Known rows, with every way that one mark hangs from another:
j47[j658[j515 j963[j226[j448 j832]]]]: 20.7; -26.7; -11.5; -23.8; 5.7; -34.3; -5.5; -47.0; 13.8; 3.7; -6.3; -4.1; -4.2; 6.7; -45.4; 23.6; -5.1; -5.5; -0.1; 1.4; 22.0
j832[j226[j47 j448]]: 12.9; -26.8; -0.9; -15.5; 23.8; 24.3; -24.3; -19.3; -0.2; -6.6; -0.3; 4.7; -15.8; 31.8; -20.6; 37.8; 11.3; -2.2; 3.7; 39.1; -13.6
j832[j226]: 1.6; -13.0; 2.2; -4.9; 12.2; 13.1; -5.9; -20.1; -2.1; -5.1; -3.0; -1.0; -5.8; 14.5; -13.3; 13.7; -0.1; -0.2; 3.4; 0.6; 6.1
j524[j448[j226[j47]]]: 29.4; -5.3; 2.9; -10.4; 15.8; -4.2; -20.8; -8.0; 3.0; -7.7; 5.9; -1.0; -18.1; 30.1; -5.4; 13.6; 16.7; 2.1; -2.6; 31.8; 17.8
j963[j226[j47 j448[j524] j832] j658[j515]]: 44.7; -34.6; 6.0; -69.5; 16.1; -4.5; -12.7; -60.0; -20.1; 2.1; -2.7; 15.2; -28.9; 21.2; -53.4; 41.9; 29.4; -8.6; 6.0; 51.6; 40.7
j448[j226[j47[j658] j963] j524]: 30.8; -16.1; -20.1; -22.7; 11.7; -25.9; 6.4; -30.8; 3.2; 13.4; -5.0; 23.5; -14.5; 26.7; -17.6; 34.0; 14.2; 8.8; 2.2; -0.1; 14.9
j658[j963[j226[j47]]]: 21.8; 16.0; 2.1; -26.5; -2.0; 4.4; -5.7; -3.6; -7.7; -5.3; 1.4; 1.0; -2.5; -13.8; -28.4; 13.9; 3.4; 6.4; -8.2; 41.8; 9.8
j524[j448[j226[j47 j515]]]: 20.8; -20.6; 0.8; -6.8; 7.9; -13.4; -21.4; -12.0; 2.9; -10.5; 4.5; 7.3; -3.6; 26.1; -13.8; 4.1; 11.3; 5.9; -1.4; 39.4; 17.3
j776[j832[j226[j448]]]: 7.7; -39.6; -8.6; -21.5; 16.4; 8.8; -6.5; -31.4; 0.8; 5.5; -3.8; -8.0; -9.7; 21.9; -34.8; 32.6; 3.8; -4.2; 1.2; 47.2; 6.5
j963[j658[j515]]: 9.7; -21.6; 12.7; -24.4; -10.9; -5.2; 4.1; -13.1; -8.2; 1.0; -3.8; 1.1; -7.1; 14.1; -17.9; -2.7; 14.1; -6.4; 7.6; 7.7; 17.0
j524[j448[j226[j515 j963[j658]]]]: 24.2; -24.8; 8.8; -13.2; 18.2; -36.1; -20.4; -22.9; 1.5; 13.1; 4.1; 12.9; -4.6; 23.3; -28.4; 12.2; 10.8; 1.7; -4.3; 35.7; 27.9
j524[j448[j226[j47 j515 j832 j963[j658]]]]: 32.5; -42.0; 2.9; -21.7; 24.9; -22.5; -20.4; -25.5; 7.1; 0.5; 4.5; 10.0; -8.5; 31.4; -40.1; 30.3; 19.2; 7.9; -0.5; 47.1; 18.8
j448[j226[j47 j515 j832 j963[j658]] j524]: 30.1; -49.1; -11.9; -40.9; 25.3; -28.8; 6.9; -52.6; -5.0; 7.4; -6.7; 30.5; -7.2; 23.1; -47.5; 36.3; 22.2; 14.8; 2.4; 30.0; 23.0
j963[j226[j832] j658[j515]]: 20.3; -18.5; 15.4; -54.2; 3.4; -14.4; 0.9; -46.2; -13.8; -0.2; -3.4; 2.2; -10.0; 4.4; -47.4; 7.7; 13.6; -7.8; 7.9; 20.0; 56.1
j524[j448[j226[j515 j963]]]: 18.7; -21.2; -3.1; -4.8; 21.1; -39.4; -21.1; -16.5; 8.0; 10.1; 3.6; 14.1; -4.2; 24.1; -20.1; 9.1; 9.4; 6.0; -8.4; 34.9; 22.7
j524[j448[j226[j832 j963]]]: 30.8; -19.2; -4.7; -13.5; 42.0; -31.9; -17.0; -27.3; 13.2; 9.5; 4.5; 1.3; -21.8; 28.7; -24.1; 31.1; 14.7; 3.9; -10.3; 23.4; 25.1
j226[j47[j658] j448[j524] j963]: 36.8; -34.3; -20.8; -13.6; 13.2; -13.9; -16.0; -17.5; 9.6; 23.8; 1.0; 23.7; -17.1; 28.1; -26.3; 65.9; 13.3; -1.7; 1.9; 26.9; -26.6
j524[j448[j226[j47[j658]]]]: 29.5; -10.6; 2.6; -5.4; 7.4; -7.8; -19.4; -14.3; 8.1; -7.5; 4.4; -3.6; -13.3; 29.8; -9.2; 16.8; 8.2; -1.7; 3.8; 12.8; 18.2
j963[j226[j47 j448] j658[j515]]: 26.9; -15.3; 16.7; -57.9; -1.8; -1.6; -20.4; -27.7; -18.3; 3.4; 1.4; 12.9; -16.3; 19.7; -39.6; 16.7; 23.6; -11.4; 7.6; 61.7; 35.3
j47[j658[j515 j963[j226[j448[j524] j832]]]]: 30.8; -27.5; -16.4; -28.6; 6.7; -35.9; -1.5; -58.2; 7.3; 6.6; -8.8; 1.7; -11.0; 6.0; -44.8; 31.4; -2.0; -5.1; -2.3; -3.6; 25.5
j776[j832[j226]]: 4.2; -31.8; -7.6; -17.1; 0.4; 15.1; 5.3; -20.5; -1.6; -2.3; -5.1; -10.9; -3.7; 15.2; -29.0; 19.1; 2.5; 1.0; 4.2; 32.8; 11.2

Rows:
35.3; -25.3; 1.2; -29.6; 32.8; -25.4; -13.3; -34.0; -10.8; 41.0; 0.8; 24.6; -25.1; 17.2; -31.7; 55.5; 18.2; -8.5; -6.7; 33.5; -2.2 => j226[j448[j524] j963[j658]]
27.8; -19.3; -17.1; -16.2; 36.3; -30.2; -14.9; -24.6; 0.4; 37.2; 0.5; 26.6; -23.9; 17.5; -19.8; 51.3; 15.8; -2.0; -14.5; 32.5; -10.3 => j226[j448[j524] j963]
33.9; -35.2; -13.1; -46.6; 39.3; -44.0; 13.0; -64.5; -2.4; 19.4; -8.9; 20.5; -27.5; 29.1; -38.8; 35.6; 26.1; 6.8; -4.9; 5.0; 41.3 => j448[j226[j832 j963[j658[j515]]] j524]
23.0; -34.5; -14.2; -13.9; 1.8; -5.3; -17.0; -13.8; 15.3; -3.1; -1.6; 0.3; -10.1; 26.8; -27.1; 35.3; 8.9; -2.7; 2.3; 32.3; -23.4 => j226[j47[j658[j515 j963]] j448]
21.8; -28.2; -16.5; -18.0; -2.7; -24.6; 7.1; -45.6; -3.2; -4.8; -9.1; 20.4; 5.6; 11.5; -26.4; 12.2; 2.3; 11.4; 4.0; 3.8; 16.2 => j448[j226[j47[j658[j963]] j515] j524]
19.8; -59.8; -17.3; -11.5; 13.5; -9.9; -21.5; -37.7; 4.6; 10.3; -5.0; 28.4; -2.8; 32.5; -44.2; 53.8; 5.3; 2.6; 7.2; 31.6; -15.4 => j832[j226[j47[j658] j448[j524] j515 j963]]
23.7; 8.4; 0.2; -34.0; 18.6; -16.3; -16.0; -42.4; -18.4; 18.1; 0.9; 17.5; -17.3; -3.5; -20.1; 21.7; 4.7; -10.6; -6.9; 29.5; 36.0 => j963[j226[j448[j524]]]
23.9; -15.9; -14.1; -29.1; 38.3; -25.7; 12.2; -63.5; -4.1; 2.9; -8.4; 9.4; -21.3; 14.3; -17.0; 22.1; 12.0; 5.8; -4.6; -12.6; 37.1 => j448[j226[j832] j524]
20.1; -40.7; -9.0; -16.9; 13.6; 8.6; -20.3; -30.6; 10.1; -7.7; -5.0; -0.1; -14.0; 36.1; -35.4; 42.0; 6.8; -2.5; 5.2; 26.5; -12.1 => j832[j226[j47[j658[j515 j963]] j448]]
0.6; -50.7; -12.5; -8.0; -1.2; 7.4; -2.9; -10.6; 8.4; -24.4; -1.8; 8.1; 15.4; 6.5; -31.5; 13.4; 5.6; 14.5; 8.3; 29.9; -14.1 => j226[j47 j515 j832]
14.8; 4.8; 2.3; -8.0; -11.4; -16.0; 0.4; -24.1; 3.7; 4.9; -2.2; -5.7; 9.4; -15.2; -29.3; 12.0; -18.7; -5.3; 4.0; -14.5; 17.1 => j47[j658[j963[j226]]]
14.8; -58.9; -17.1; -25.7; 3.2; 13.0; -6.7; -35.1; -5.8; -2.8; -6.4; 7.5; -3.7; 24.1; -42.7; 36.9; 9.6; 3.1; 4.5; 65.8; -0.9 => j776[j832[j226[j47 j448[j524] j515]]]
25.5; -4.1; -12.2; -27.2; 13.0; -5.9; 6.2; -30.7; -10.0; -3.0; -5.0; 16.6; -19.2; 20.4; -3.4; 15.0; 19.1; 8.6; -0.8; 9.8; 20.5 => j448[j226[j47] j524]
11.6; -3.3; 1.0; -23.3; 12.9; -25.5; -16.8; -29.5; -7.3; 9.8; 0.3; 10.3; 6.5; -15.5; -40.6; 11.1; -5.9; 1.1; -13.4; 49.4; 15.6 => j658[j963[j226[j448 j515]]]
7.8; 4.4; 2.0; -19.3; -3.1; -19.5; -4.4; -18.5; -8.4; 1.3; -1.3; 7.4; 14.4; -23.9; -35.9; -1.9; -7.9; 6.7; -10.1; 34.7; 20.9 => j658[j963[j226[j515]]]
22.3; 7.8; 27.3; -43.7; -15.3; 17.7; -7.6; -11.8; -24.6; -2.1; 3.6; 6.5; -1.9; -4.4; -30.6; 8.7; 10.0; -7.4; 13.8; 36.3; 33.4 => j963[j226[j47] j658]
19.4; -52.3; -16.8; -18.0; 23.5; -3.8; -23.3; -29.8; -1.9; 9.5; -3.3; 31.6; -9.3; 31.6; -39.5; 50.5; 14.8; 7.6; -1.6; 55.4; -15.7 => j832[j226[j47 j448[j524] j515 j963]]
34.0; -20.3; -17.8; -47.5; 27.7; -33.8; -6.4; -54.9; -1.9; 6.0; -7.4; 7.6; -25.6; 6.7; -47.4; 30.4; 16.4; 2.7; -18.9; 41.6; 30.5 => j658[j515 j963[j226[j448[j524] j832]]]
49.5; -63.5; -15.8; -49.9; 38.4; -14.0; -12.2; -41.3; 2.7; 17.0; -1.9; 23.0; -35.8; 40.8; -53.4; 77.6; 39.2; 2.0; -2.0; 56.6; -10.6 => j226[j47 j448[j524] j832 j963[j658[j515]]]
35.8; -22.8; -10.9; -44.8; 14.5; -23.9; 7.1; -31.6; -8.3; 13.1; -6.1; 27.3; -24.3; 35.2; -25.1; 28.2; 33.5; 10.1; -0.3; 27.6; 24.7 => j448[j226[j47 j963[j658[j515]]] j524]
6.8; -35.2; -13.4; -18.8; 7.1; 3.2; 4.1; -13.7; 4.4; 9.6; -3.9; -2.5; -5.3; 18.7; -36.7; 31.4; 6.4; 5.1; 0.4; 42.8; 5.7 => j776[j832[j226[j963]]]
